Known rows, with every way that one mark hangs from another:
[z546 z40]: [ -4.3   1.4 -17.5  -6.1  13.9  -2.2   6.1   3.3  -0.4 -15.1  -6.6  10.1
  -0.3  14.6  -2.9   7.3  -2.3  -2.3   1.1   4.7   5.1]
[z163 z272 [z474 [z546 z40]]]: [ 22.0  39.7 -47.0   1.2   8.6 -13.2  11.3 -31.9  23.5   3.8  28.4  -1.9
  13.7   5.3  -4.0   1.4  -8.8 -14.5  45.0   8.8   3.2]
[z150 [z163 z272 z474] z546]: [ 20.6  22.7 -17.9  22.3  35.5  -5.6  20.4 -16.9  20.6  44.3  -2.5 -16.3
 -18.2 -28.9 -35.5  -3.6  -6.0   9.5  60.4  -7.7  13.9]
[z163 z474]: [ 12.3  13.5  -4.5   3.9  10.2  -9.9  -3.7  -5.1   0.7   4.8   6.9 -10.5
   0.6  -8.7 -11.7   3.4   7.5  -3.5  28.6  -1.5   3.9]
[z546 z40 z150 z272 [z288 [z809 z4]]]: [  9.0  17.6 -63.1  -1.3   1.4   4.7  25.0 -34.1 -33.0 -15.1 -34.8  16.8
 -56.0  65.2  28.0  23.4  -2.7   2.6 -45.0  36.0 -28.2]
[z272 z163]: [ -5.7  15.8  -8.4   2.2  -6.0  -2.3   6.3   1.4   2.5  -4.4  -5.6  -2.4
  -4.8   4.3  -1.8   3.1 -14.2  15.4  20.5 -15.4   0.4]
[z4 z809]: [  2.5  -1.5 -20.6   6.8  -7.0   3.2 -23.7   3.2   7.8 -20.1   4.8   5.2
   0.8 -10.3 -11.5 -15.2   8.4   0.1  -8.3  16.0 -16.2]
[z163 [z150 [z546 z288]]]: [ 11.6  24.1  -6.5  18.6  52.1  10.1  31.3 -31.2   0.2  -1.2  -6.2   8.0
 -15.1 -15.4 -13.3  -6.4  12.7  16.9   6.3 -13.7 -10.9]
[z150 [z546 z40 [z272 [z163 z474]]]]: [ -0.2  36.3 -45.4  -8.8  37.3   7.0  18.9 -20.4   1.0   5.1 -34.1 -12.5
 -27.7  18.7 -11.0  28.5 -19.7  23.6  36.3  -7.6  -7.7]
[z546 z150 z288]: [ 11.1   3.1 -25.9   8.0  28.1   9.5  16.2 -21.3 -33.7 -10.3 -20.0   8.2
 -24.1  24.6  27.3  10.6   7.1  -0.8 -30.7   3.6   8.5]
[z546 z40 [z272 [z163 z474]] z288]: [ 20.7  31.7 -57.3  -7.5  36.8  -1.1  20.2 -19.0 -10.1 -14.1 -23.0   1.0
 -21.7  47.0   6.0  29.9  -4.6  -1.4  29.8   1.9   3.8]
[z288 [z809 z4]]: [ -8.1  13.2   3.0   7.4 -38.5 -15.8   0.8  -5.8   5.7   1.9   7.9   2.9
 -19.5   4.3 -13.3  -0.8  -3.7   3.7  -3.4  16.1 -30.3]
[z163 [z150 [z546 z40 [z288 z809]]] z272 z474]: [ 27.5  57.1 -38.6  39.2  47.4  -9.4  31.7 -72.2  11.6  -6.1  13.9  30.2
 -42.6 -18.3 -30.3  -2.5  31.0  -3.4  49.7   2.5  -5.9]
[z163 [z150 [z546 z40 z288]] z272 z474]: [ 33.5  55.2 -47.1  19.5  63.5  -0.3  31.0 -51.5  11.0   4.7  14.0  25.1
 -16.4 -23.0 -31.5  -0.7  23.4  -6.1  59.2  -4.4   3.0]
[z474 [z546 z40 [z272 z163] [z288 z809]]]: [ -0.9  35.2 -57.3   9.5   8.0  -4.3  37.6 -41.6   5.9 -29.5 -23.2  -7.7
 -40.5  71.9  27.6  21.1 -25.7  14.6  -9.3   9.2 -20.8]
[z150 z163]: [  4.8 -11.1  -3.3   9.8  14.5  -4.3  17.0  14.0   6.4   9.4 -17.8 -15.5
 -10.1   6.5  -7.4  -7.8 -10.8  13.0  11.9  -4.9  21.3]
[z40 [z546 [z150 [z163 z272]] [z288 z809]]]: [ 25.2  25.8 -36.1  40.7  37.5   6.6  31.1 -51.3 -10.9   3.8 -15.5   7.8
 -58.2  11.0  25.8  32.9  -8.9  -3.5  -4.0  16.6  21.6]
[z546 z40 [z272 z163]]: [  2.2  19.9 -49.0 -19.1   5.6   9.1  15.4  -7.9  -5.6 -12.2 -30.1   4.8
 -20.5  39.5   9.7  17.4 -18.2  12.8  10.4  -1.5  -0.1]
[z163 [z150 [z546 z40]] z272]: [ 13.6  38.4 -39.9   9.6  34.5   9.2  23.7 -37.5  14.7   5.0   7.2  32.8
 -11.7 -28.3 -24.4 -15.0   6.4   7.0  36.3  -7.4  -1.5]
[z546 z40 [z150 z163] z272 z288]: [ 24.3  -7.4 -67.9  -2.2  53.9  15.1  41.6 -12.3 -33.4  -9.9 -58.1   0.8
 -46.3  67.3  32.8  16.6  -8.6   8.8 -29.7  12.1  23.5]
[z272 [z163 [z150 z546] z474]]: [  6.0  50.6 -15.4  19.0  38.3  -7.0  22.4 -31.9   9.3   2.7  -6.1  -8.0
 -14.4 -40.2 -31.8 -10.3  -0.9  37.1  61.4 -36.7  -3.8]
[z546 z40 [z272 z163] z288]: [  8.3  22.1 -53.0 -12.2  25.6   7.8  24.9 -14.0 -11.0 -17.0 -30.9  11.2
 -27.3  57.1  14.0  28.3 -12.8   3.4   3.0   3.7  -3.2]
[z163 z150 [z474 z546]]: [ 23.9  39.2 -20.9  11.9  17.6 -17.0  15.3 -31.0  17.1  -5.8  20.8 -20.9
  15.7 -22.5  -2.3 -24.8  -0.2  16.3  36.0 -11.7  -0.7]

Rows:
[ -7.2  -2.9 -20.8  15.3  67.8   0.8  45.5  -0.4   2.4   3.9 -35.4  -5.6
 -26.6  24.8 -17.5  20.8 -14.0  13.6   7.0   1.4  14.4] | [z150 z163 [z546 z40 z288]]
[ -1.5  24.2 -21.4   7.3  45.6   5.5  27.6 -21.9   5.0  -9.9 -10.8  14.2
 -12.1 -19.4 -19.5  -9.6   3.5  22.3  15.0 -11.9  -1.3] | [z163 [z150 [z546 z40]]]
[ 37.3  15.2 -44.9  19.2  21.8  -5.1  14.4 -21.2 -10.3  24.0  -8.1  -3.9
 -26.7  -6.4  -0.3 -11.0   2.6   4.6  34.1  -4.2  32.2] | [z546 [z150 [z163 z272 z474]]]
[ -1.9  22.7 -18.8  26.5  35.5 -23.8  43.7 -14.4  10.1   9.2 -21.3 -15.5
 -42.4  17.1 -43.7  22.4  -7.4  15.6  31.1  16.2 -10.2] | [z150 [z163 z474] [z546 z40 [z288 [z809 z4]]]]
[ 17.3  20.1 -56.9  -2.1  25.2  18.4  26.0 -30.8 -35.2  -8.3 -44.1   1.2
 -43.4  48.1  41.4  20.2 -11.2  16.8 -21.0  -3.1  -2.8] | [z546 z150 [z272 z163] z288]
[ 29.9  14.1 -45.9   2.9  52.4  13.5  15.5 -25.0 -23.6  14.5 -44.9 -33.1
 -33.3  11.0  33.1  40.3 -26.8  16.0   1.4   8.5  26.0] | [z40 [z546 [z150 [z163 z474]] z272]]
[ 34.6   4.2 -70.7   0.4  65.4   4.8  36.1 -18.0 -30.9  -2.9 -51.1 -10.7
 -43.7  58.3  22.4  19.9   0.0   8.8  -3.7  13.1  30.6] | [z546 z40 [z150 [z163 z474]] z272 z288]
[  7.9  -5.9 -21.2  38.5  28.2  -3.5  35.1 -24.0 -25.2  -9.5 -36.7  -3.2
 -60.6  35.6  19.6   2.3   4.3  15.4 -28.4   6.7  19.9] | [z546 [z150 z163] [z288 z809]]
[ 28.4  39.6 -23.6  21.3  42.9  11.7  28.5 -46.2  10.2  15.3  12.9  25.0
 -17.1 -29.1 -15.7 -14.1  14.8   1.3  27.6 -10.5 -10.6] | [z163 [z150 [z546 z288]] z272]
[  7.1   1.2 -14.4  29.0  41.8   8.9  40.4 -32.1   0.2  12.8 -46.3 -19.3
 -65.3  37.3   2.9  15.3 -10.0  23.6 -14.0   9.2 -11.0] | [z150 z163 [z546 z272 [z288 z809]]]
[ 32.9  59.5 -40.5  -0.8  35.3   5.8   6.3 -39.3   0.1  -2.8 -10.0 -12.8
 -12.3 -20.7   8.4  26.9 -16.7  19.2  48.2 -14.6   1.1] | [z40 [z546 [z272 [z163 z150 z474]]]]
[ 16.1   4.8 -45.0 -13.0  28.7  13.1  17.9 -14.4 -11.3 -13.3 -24.3  14.3
 -18.7  52.9  18.4  24.1   0.4 -11.3 -17.6  17.3  -2.1] | [z546 z40 z272 z288]
[ 14.4  44.1 -45.7  15.1  28.8 -11.3  28.4 -37.1 -17.4 -12.6  -9.9 -24.3
 -14.8  29.0  25.9  13.3 -18.2  16.5  12.8 -10.0   4.7] | [z272 [z163 [z474 [z546 z150 z288]]]]
[ 14.3   7.6 -67.4  20.0  37.0   1.6  54.8 -41.4 -15.6 -19.4 -50.6 -16.9
 -62.0  82.6  47.0  11.8 -21.4  20.3 -42.8  19.0   8.3] | [z474 [z546 z40 [z150 z163] z272 [z288 z809]]]
[ 46.1  43.6 -31.1  13.6   9.8  -7.3   1.9 -34.4  13.8  12.2  31.6  16.4
  -0.4 -41.9 -19.7 -27.3  23.7  -6.7  62.4  -8.2   6.3] | [z163 z150 z272 z474]
[ 25.4   2.7 -57.3   6.5  39.2   9.9  44.4 -27.0 -18.7   4.5 -45.7 -31.7
 -33.9  62.7  48.6   5.1 -28.5  23.7 -36.8   7.4   6.2] | [z474 [z546 [z150 z163] z272 z288]]
[  4.5  33.6 -28.6  -3.4  27.1   7.1  12.7 -27.5   2.0  20.6 -29.6 -25.9
 -25.5   3.5  -5.7  20.7 -18.2  28.4  35.0 -15.6 -16.6] | [z150 [z546 [z272 [z163 z474]]]]
[ 37.7  40.2 -42.2  -2.1  16.5  -2.1  14.0 -39.2  10.3   2.1   2.3 -25.3
   1.6  -1.3  15.6 -19.3  -5.1  18.8  21.7  -4.8 -10.2] | [z163 z150 [z474 [z546 z272]]]
[ 39.5   4.5 -52.8   9.8  51.7   3.9  28.8 -19.8 -33.4  10.2 -49.4 -21.2
 -43.7  42.5  27.1  11.8  -0.1  10.6  -3.9   6.2  22.9] | [z546 [z150 [z163 z474]] z272 z288]
[ 19.7  44.8 -22.3  12.1  15.5 -13.5  11.2 -19.0   5.7  -8.1   4.8  -1.8
  -4.8 -27.7 -18.2 -16.7   7.2  23.1  60.9 -30.4   8.5] | [z272 [z163 z150 z474]]
[ 21.0  16.7 -22.1  -7.2  37.0  21.5   6.9 -26.1  -8.5  -1.3 -14.4  -4.3
 -10.9  24.8  30.7  54.5 -17.5  -9.1 -16.6  19.9  -7.9] | [z40 [z546 z272 z288]]
[ 30.4  26.7 -36.9  -3.3  24.2  -1.6  17.0 -33.5   2.3   4.8  -2.7 -30.1
  -1.9  38.3  25.5  17.0 -10.8  -2.4   4.5  11.8 -13.8] | [z163 [z474 [z546 z272 z288]]]
[  2.2  34.7 -76.0  13.4  16.9   3.5  46.0 -57.1 -20.7 -37.3 -39.7  -4.3
 -58.1  79.4  52.0  22.5 -23.2  22.8 -33.0   9.6 -11.8] | [z474 [z546 z40 z150 [z272 z163] [z288 z809]]]
[ -3.7   7.4 -34.0 -11.8  35.0  22.3  18.3 -18.7  -1.3   5.8 -34.7   0.3
 -24.1  22.4   4.0  20.4 -15.8  12.1 -10.6   7.0 -15.5] | [z150 [z546 z40 z272]]
[  3.7   9.3 -35.7  -8.8  52.7  18.4  28.6 -26.7  -8.0  -1.4 -35.4   3.7
 -27.2  40.4   5.6  31.4  -6.8   2.6 -17.5  14.8 -14.7] | [z150 [z546 z40 z272 z288]]
[ -8.9   8.6 -16.5   5.6  53.1   6.4  28.5 -15.3  -1.6  -7.7 -17.2   9.1
 -13.8  18.9  -8.5  24.0  -2.6   2.5  -3.9   5.7  -4.4] | [z150 [z546 z40 z288]]
[  4.9   3.1 -25.4  26.4   3.9 -13.6  36.9 -11.3 -21.1   2.0 -27.0  -4.7
 -54.6  34.2   5.8   0.6  -6.2  16.3 -21.0  17.0  -3.2] | [z546 [z150 z163] [z288 [z809 z4]]]
[  8.0  16.6 -51.0  -9.5   5.4  19.3  13.4 -24.2 -30.5  -4.2 -42.0  -2.4
 -38.7  32.7  39.1   8.8 -17.1  25.4 -17.1  -7.8  -1.8] | [z546 z150 [z272 z163]]
